Each row was made from one path, in order. Every step used is in the known rows, and no mark comes twice. Write each row's path.
Known rows:
d > t:   8  -6  -7  36 -13  -4 -16   0   3   0  13 -21  -6   0  -6   3  -3 -14  -1  17 -12  21  12   4   4   1  -9 -22  32 -20   5  18   1  -1  12   0   9   3   1  -1   1   9  22 -22  -1   7  -8
g > t:   7  -9  -5  23 -14   6  -6   0  -1 -15   5 -18  10 -17 -10  14  -4  -8  15  13 -15  22   1  -2  -2  -3  -9  -6  12 -14  -1  17 -11   8   5  -9  22   0   2  -4  17   1   9 -16 -16  -7   3
d > t > n > q > u:  -2  -7 -14  12 -10   0  -8 -10   9  -2   6  -6  -4   9  -1   8  21 -19 -13  27 -20  45   3   2   2   4  -8 -19   5 -12   5  28  -3  33  12 -13  19  18   2   1 -23   6   6 -22 -29  22  11
f > t > k > n:   3   4   6  20  -5 -22  11   6   3   5  -3 -15   1 -28   5  12  -2  -5 -16  21 -18  36  15 -13   4  -7   1  -2   1   6  22   1   4   9  27  -6  33  10 -26 -11   8  15  17 -16 -24  -1   8
n > t:   6 -21  -8  29 -21   8  -8   6   1   5  -1 -19  -5 -11  -8   8  -1 -27  -3  27 -15  22  10  -1  -2   3 -13 -15  26   3  -1  10  -4  10  14   1  19   4  -2  16   5  -4  17 -30   2   6  10
u > d > t:  16  -7  -8  33  -8   7 -12   9  -1  -5  17 -17  -4   3  -3   3   1 -11   9  25 -10  11   7  -5   3  -5 -17 -29  29 -26  14  19   4   0   8   6   8  -3  12  -9  10  11  27 -16  -3  -1  -7
n > q > u > k:   2   3 -11  -3 -24   3   4  14   8  -1  12   2  -5  -3  -3  14  15 -13  -9  18 -22  28   4 -14  -7  10 -11 -17  13 -13  10  26  11  19   8  -8  26  19   1   5   0  -9  19 -32 -33  15   5
u > k:   6   4  -2   4 -27   0   2  15   7   0   6  -5  -9 -15  -9   5   3  -6  -3  15 -20  11   6 -13  -9   3  -8 -15  20 -11  12  17   7  -2  11  -5  25   9   0   5  19  -4  29 -32 -28  -1  -3
q > t:   4  -8 -16  25 -25   2   2 -13   3  -1   0 -27  -6  -8  -7  20  -2 -16 -18  26 -29  28   9  -2  -7   6 -12 -24  25   3  -4  13  -3  11  -7   1  30  -5   0  16  -6  -1  11 -33 -12   6   4
g > t > k > n > q:   7   4  18  29 -12  -7  -3  13   0   3  -3  -9   9 -17   6  25   7  -5 -17  28 -26  57  11 -13   5 -15  -4  -6   6   7  15  19  -3  24  17   0  30  12  -6  -5   4  19  10 -24 -29   8   3
k > n > q > t > f:   4  -9 -16  24 -22   5  -6 -22  10  -1   5 -25   1  -9   4   6 -13 -10 -28  40 -41  33   7  -6   1 -10   3 -34  -3  14  -2  18  -4  16   6 -17  37  -1  -6   7  -9  21   2 -38 -23   8  15
k > n > q > u:   2  -5  -2   7  -9 -10   1   1  19   1   7   3   6   0   4  20  17 -18 -12  28 -19  54  11  -6  -1   5  -6 -21   2  -1   7  26   2  29   7  -9  30  21   1  -1 -20   4   3 -20 -35  20  13
f > t > g:  11 -30 -21  20 -16  -3  -8   0   6  -5  -3  -7  -9 -25 -21  19  -8 -13  13  14 -26  28   4  -9   7   0   1  -3   6  -6  17   4   9  -1  29 -17  19  14  -3   6  -6   4  31 -14   6   3  11
t > k > u > f:  16  10 -17  -1 -16   0  15  14  20  12   1  -8  -6  -2  -2  -1 -14 -18 -21  16  -7  12  -5 -30   8  -9   6 -21  12  -5   8  18  12  -4   6 -23  40   9   5 -15   9  16   9 -15 -35  -8  -5
d > u:   9  -2  -2   5 -10   2   6   6   2   6  -2 -10 -14   1 -11  -6   1 -24   1  14 -24  13   3  -4 -10   7   0 -18  19 -19   6  19   0  -6  16   2  25   3  26  -6  -7   4  25 -22 -12  -6 -10
q > u > f > t:   0 -21 -29   7 -16  15   6   1  11  -5  10 -10  -7   5  -1   7   4 -31   4   4 -10   7   2 -11  14  -5  -7 -11  10 -10   7  16   3  19  12 -21  17  17  -6   2   4   2   4 -16 -11   8  10
n > k > t:   6  -8  -3  19 -27   1  16   8  16  10  31   7  -4 -22  -2  20  -4 -18  -2  11 -19  15  -4 -18   7  11  -4 -15  17  -2  -3  18  -1  22  10  17  23  -6   6   9  17  16   8 -27 -18   5   1
t > n > q > u > d:  12 -10  -9   2  -7  16   3   7   9  -8   4   2  -1   4  -2  12  22  -9   3  34 -17  27  -3 -10  -6  -5 -17 -30   1 -14  19  23   1  24   5  -3  24  11  16  -5   0   6  17 -13 -30   2   9
d > u > q > t:  10  -6 -10  21 -31   9   5  -2  -8   4   4 -25  -4   1 -13  15   8 -17 -15  27 -28  33  12  -5   5   6 -11 -29  31  -9   4  24   5  11  -1   4  37  -7   0   5 -13  -2  10 -39  -4   2   0
u > q > t:  11 -10  -8  26 -33   6   0  -3  -2   0   5 -25   1  -3 -14  22   8  -9 -17  28 -23  41  15  -4   6   1 -13 -29  30   1   2  20   4  14  -5  -1  35  -4 -10  10  -8   0   8 -38  -8   5   4
g > t > n > k > u:  -2   3   3   5  -5 -10  13   5  13  -4  17  -8  -4 -24   0   1  -9 -18  -8  15 -15  20 -15 -11  -1   8   6  -4   0  -3   6  17  -4  15  15   0  39 -10  10 -10  10  13  14 -17 -38 -11  -9
n > t > k:   3  -3 -14  26 -21  -5   2  12  -7   8 -10 -25  -9 -18  -9  11  -4 -11 -22  27 -18  32   9  -8  -8   6  -2  -2  20   6   9   4   6  10  23   0  14  17 -18  10   3  -1  28 -25   1   2   5
d > u > k > n:  11  12  13   4  -7 -16  13  11   4  10   2  -3  -5 -22   7   1   2 -13  -7  20 -22  18  10 -20   0   0  -2 -17   7 -10  21  16   6  -5  21  -2  46  -2   0 -15  10   8  17 -30 -39  -6   2
d > t > k > n > q > u > f:   9   2 -21   7 -17   3   5   5  14  12   3  -7  -2  10   6   9   5 -23 -21  21 -11  25   4 -23  18 -10   3 -27  11 -12  11  30  10  15   6 -25  30  25  -3  -5  -7  13  -6 -22 -35  11  11

Write each row's path:
  7  -3  -8  19 -24  10   0 -23 -11   3 -13 -26 -18  -4  -9  -4  14 -15 -23  32 -26  28   1   2   7  -6  -7 -21   9 -11  11  19 -14  12  14  -9  38 -11  -7   0  -7  14  10 -39 -26   0   8 : d > u > q > t > n
 -2   3   5   2  -8 -13  14   4  19   1  14  -5 -10 -21   0  -1  -9 -17 -14  18 -16  22 -11 -10  -3   7   8 -10   2   2   6  17  -1  13  16   0  39  -6  11  -7   5  14  18 -18 -39 -10 -12 : t > n > k > u
 17 -10 -11   4  -8  18   6   8   8  -4  12   8   1   3   1  13  21 -12   4  33 -18  26  -8 -16   0  -2 -22 -31   1 -15  17  24  -1  30   6   1  27   1  18  -9   3  10  13 -13 -30   6  13 : k > t > n > q > u > d
  9  11  13  18  -6 -27  10   5   9  10  -8 -12   2 -29   4  11  -4   0 -20  26 -17  40  17 -14  -2  -6   5  -9   3   8  20   4   3   0  22  -5  37  12 -21  -9   7  17  17 -17 -31  -5   6 : t > k > n
  1   1  -9  14  -6 -12   0   3  10   3  10  -5   5   1   6  18  16 -17 -17  28 -19  56  10  -8   2   6  -6 -16   6  -6  10  25   6  31  12  -7  25  21  -7  -5 -23   5   7 -19 -26  22  11 : d > t > k > n > q > u
  9   6 -15  27 -12  -5   2  13  -9   0   2 -23  -6  -7  -6   6  -3   0 -14  25 -15  26   7 -12  -5   0  -5 -14  22 -14  22   8  11   4  19   4   9  12 -10  -6   7  10  35 -15  -2  -4  -6 : u > d > t > k
 15 -21 -25  23 -22  -5  -4 -12   6   3  -9 -15  -8 -24 -20  24 -12 -11  -6  28 -34  34   5 -12  -1   8   2 -18  12  -1  12   9  10  -4  11 -13  33   6   2  14 -17   0  25 -25  -1   2  13 : q > t > g
 -1   2   7   2  -9 -15  15  15  24   1  22  -2  -3 -20  -3   8 -12 -17  -9  15 -15  23  -6 -12  -6  11   8 -11  11   3   3  18   5  10   8   6  36  -2  14  -5   6   6  18 -16 -29  -7 -16 : n > k > u
  1   4 -11  -3 -23   4   2   6   4  -1   8   0  -9  -4  -2   7  19 -12 -11  20 -23  27   0 -13  -5   7 -10 -14   8 -14  15  26   6  21  13 -11  27  16  -1   3   0  -4  17 -34 -37  13   8 : t > n > q > u > k
  8  10  10  21  -3 -23   9   5   0   3  -6 -17   9 -32   5  14  -5  -1 -13  23 -19  39  11 -16   1  -7   2  -4   1   2  19   7   0   4  21  -8  39   6 -22 -14  12  14  11 -16 -30  -7   8 : g > t > k > n
  7 -14   3  30 -12  -4  -3   5   2  10  -2 -15   0 -22   4   9   0 -26  -6  32 -14  27  13  -7   5  -2 -11 -16  18   7   6   9  -3  10  19   0  29  -2 -10   7   6   3   9 -30  -9   5  16 : k > n > t
  6   9   6   0  -9 -21  12   5  14   6   7   0   2 -23   8   8   7 -10  -8  22 -17  29  12 -19  -1   3  -4 -18   3  -5  19  17   8   4  16 -11  44   8 -13 -10   7   2  10 -25 -45   3  12 : q > u > k > n
  2 -18 -21  10 -13  13   5   6   9  -2  10  -8  -3   4   7  12   9 -31   0   9 -12  18   5 -14  21 -11  -8 -10   5  -6   9  18   4  26  15 -19  24  17  -7  -3   2   9  -2 -19 -18  14  13 : k > n > q > u > f > t
  9  -6 -26  -5 -20   7   8  -1  23   9   1  -3  -5  10  -5   3   1 -23 -10  15  -7   9   3 -18   9  -6   4 -31  13 -12   2  27   7   4  -2 -29  31  25   4   2  -3   4  -5 -19 -34   3  10 : q > u > f
  9   4  20  26 -14  -9  -3  14   7   9  -6  -6   5 -13   5  23   9  -4 -23  31 -24  57  13 -11   3 -15  -2 -10   8  12  15  18  -1  22  17   2  28  16  -7  -3  -1  22  15 -26 -30  11   0 : t > k > n > q
 26 -18 -18  21 -19  -4  -2   0  13   9   6   7  -2 -29 -18  21 -11 -11   8  21 -26  29  -3 -23   8   7  -1 -16   8  -5  11  10  10  -2  22 -10  30   0   7   0  -3  14  25 -15  -7   6  14 : k > t > g
  9  15  -9  12  -8 -14  12  12   5   1   9 -19   0 -15   0  13 -10 -13 -29  28 -23  46  -5 -20  -8  12  -7 -11  13   7   6  10  10  17   8   1  39  -9   3 -15  -6   9  25 -17 -23   4  -9 : n > q > t > k > u
  1  -3 -23  15 -20   2  10  12  -2   1  -5 -21 -10 -10  -6   9  -4 -10 -16  10 -16  19   4 -14   4  -7   2   1  13  -1  17   4   7  11  21 -11  14  23 -20   0  11   7  20 -17  -6   0   2 : u > f > t > k
  1  -6 -13  22 -20   5  -2 -29  -3   0 -14 -27 -20 -10  -5  -1   6 -13 -24  31 -29  24   0   4  -2  -5  -8 -18   5  -1   5  11 -18  13  10 -11  32 -10  -5   6  -2  16  11 -34 -31   2  10 : q > t > n
 18   3   4  15 -22  -4   2  24   3   5  11 -12   9  -9 -15  10   6  -4 -14  26  -5  48  11 -14  13   1  -5 -18  22   0  14  19  15   9  20  -5  39   2 -15 -16   0   5  22 -22 -13  -2  -3 : n > t > k > u > q
 10  -3  25  26 -14  -6  -8  11  13   7   0  -2   7 -11   4  23  10 -10 -13  29 -24  54  15  -7   4 -16  -5 -16   9   9  10  23  -4  21  12   1  31  10   3   0   1  20   9 -27 -34  13   2 : k > n > q
 16 -20 -15  19 -24  -6   4   3  14  11  12   9  -7 -34 -16  24 -14 -11   5  19 -27  25  -5 -23   7  10   8 -10   8  -5  11  12  12   4  23  -3  29   5   7   9  -1  12  22 -22  -7   2  11 : n > k > t > g
  6   6 -18  25 -12  -3   1  15  -8  -1   5 -19  -4  -1  -3  11   4  -4 -17  28 -17  35   6 -13  -3   3  -6 -14  19 -15  21  15  12  17  17   5   8  17  -8  -7  -4   7  29 -15  -6   6  -2 : n > q > u > d > t > k
  6  -6  -6  23 -26   8  -5 -23  -6   0 -12 -25 -15  -6 -10   1  14 -10 -22  32 -25  32   3   4   8  -9  -8 -23  10  -3   9  15 -14  15  13 -12  36  -8 -13   5  -3  17   9 -38 -28   1  11 : u > q > t > n
  8   2 -11  -3 -18   4  16   7  23  11   6  -4 -12  -4   2  -3 -11 -24 -17  14  -8   0 -10 -23  14  -9  12 -20   8  -5   5  25   3   3   7 -19  41   4  11  -5  13  18   0 -22 -45 -10  -5 : t > n > k > u > f
 -1 -14  -8  19 -14   8  -6 -18  -1  -7  -9 -17 -19 -10  -7  -6  10 -16  -4  18 -19  18  -1   8   6 -12  -8  -3  -3  -6  14   6 -20  17  28 -16  19   0 -10   0   9  20  17 -22 -22   2   9 : f > t > n
  8 -13 -27  22 -12  13 -14  -9  11  -8  19 -19   0   5   1  -6  -8  -9  -7  36 -25  18   2  -5   3  -8  -1 -40   0 -12   5  24   3  10  13 -17  18   7   4  -5  -6  19  13 -22 -13   4   9 : n > q > u > d > t > f
 12  -4 -23  12 -27  11   2  -6  17   3  23  -3  -3 -16  -2  -4 -16  -9  -9  25 -29   7  -5 -19   2   0  -1 -33  -3  -1  -3  14   1   7  17 -17  33  -8  -3  -4  14  21  13 -30 -27   3  15 : u > k > t > f
  8  14  -8   9  -1 -14  11  15   5  -5  11 -14   5 -22  -4   8 -14 -10 -11  18 -13  34  -9 -19  -7  10  -4  -4   6  -2   8  10   6   8  15  -6  38  -7   1 -25   7   7  25  -7 -25  -9  -8 : g > t > k > u
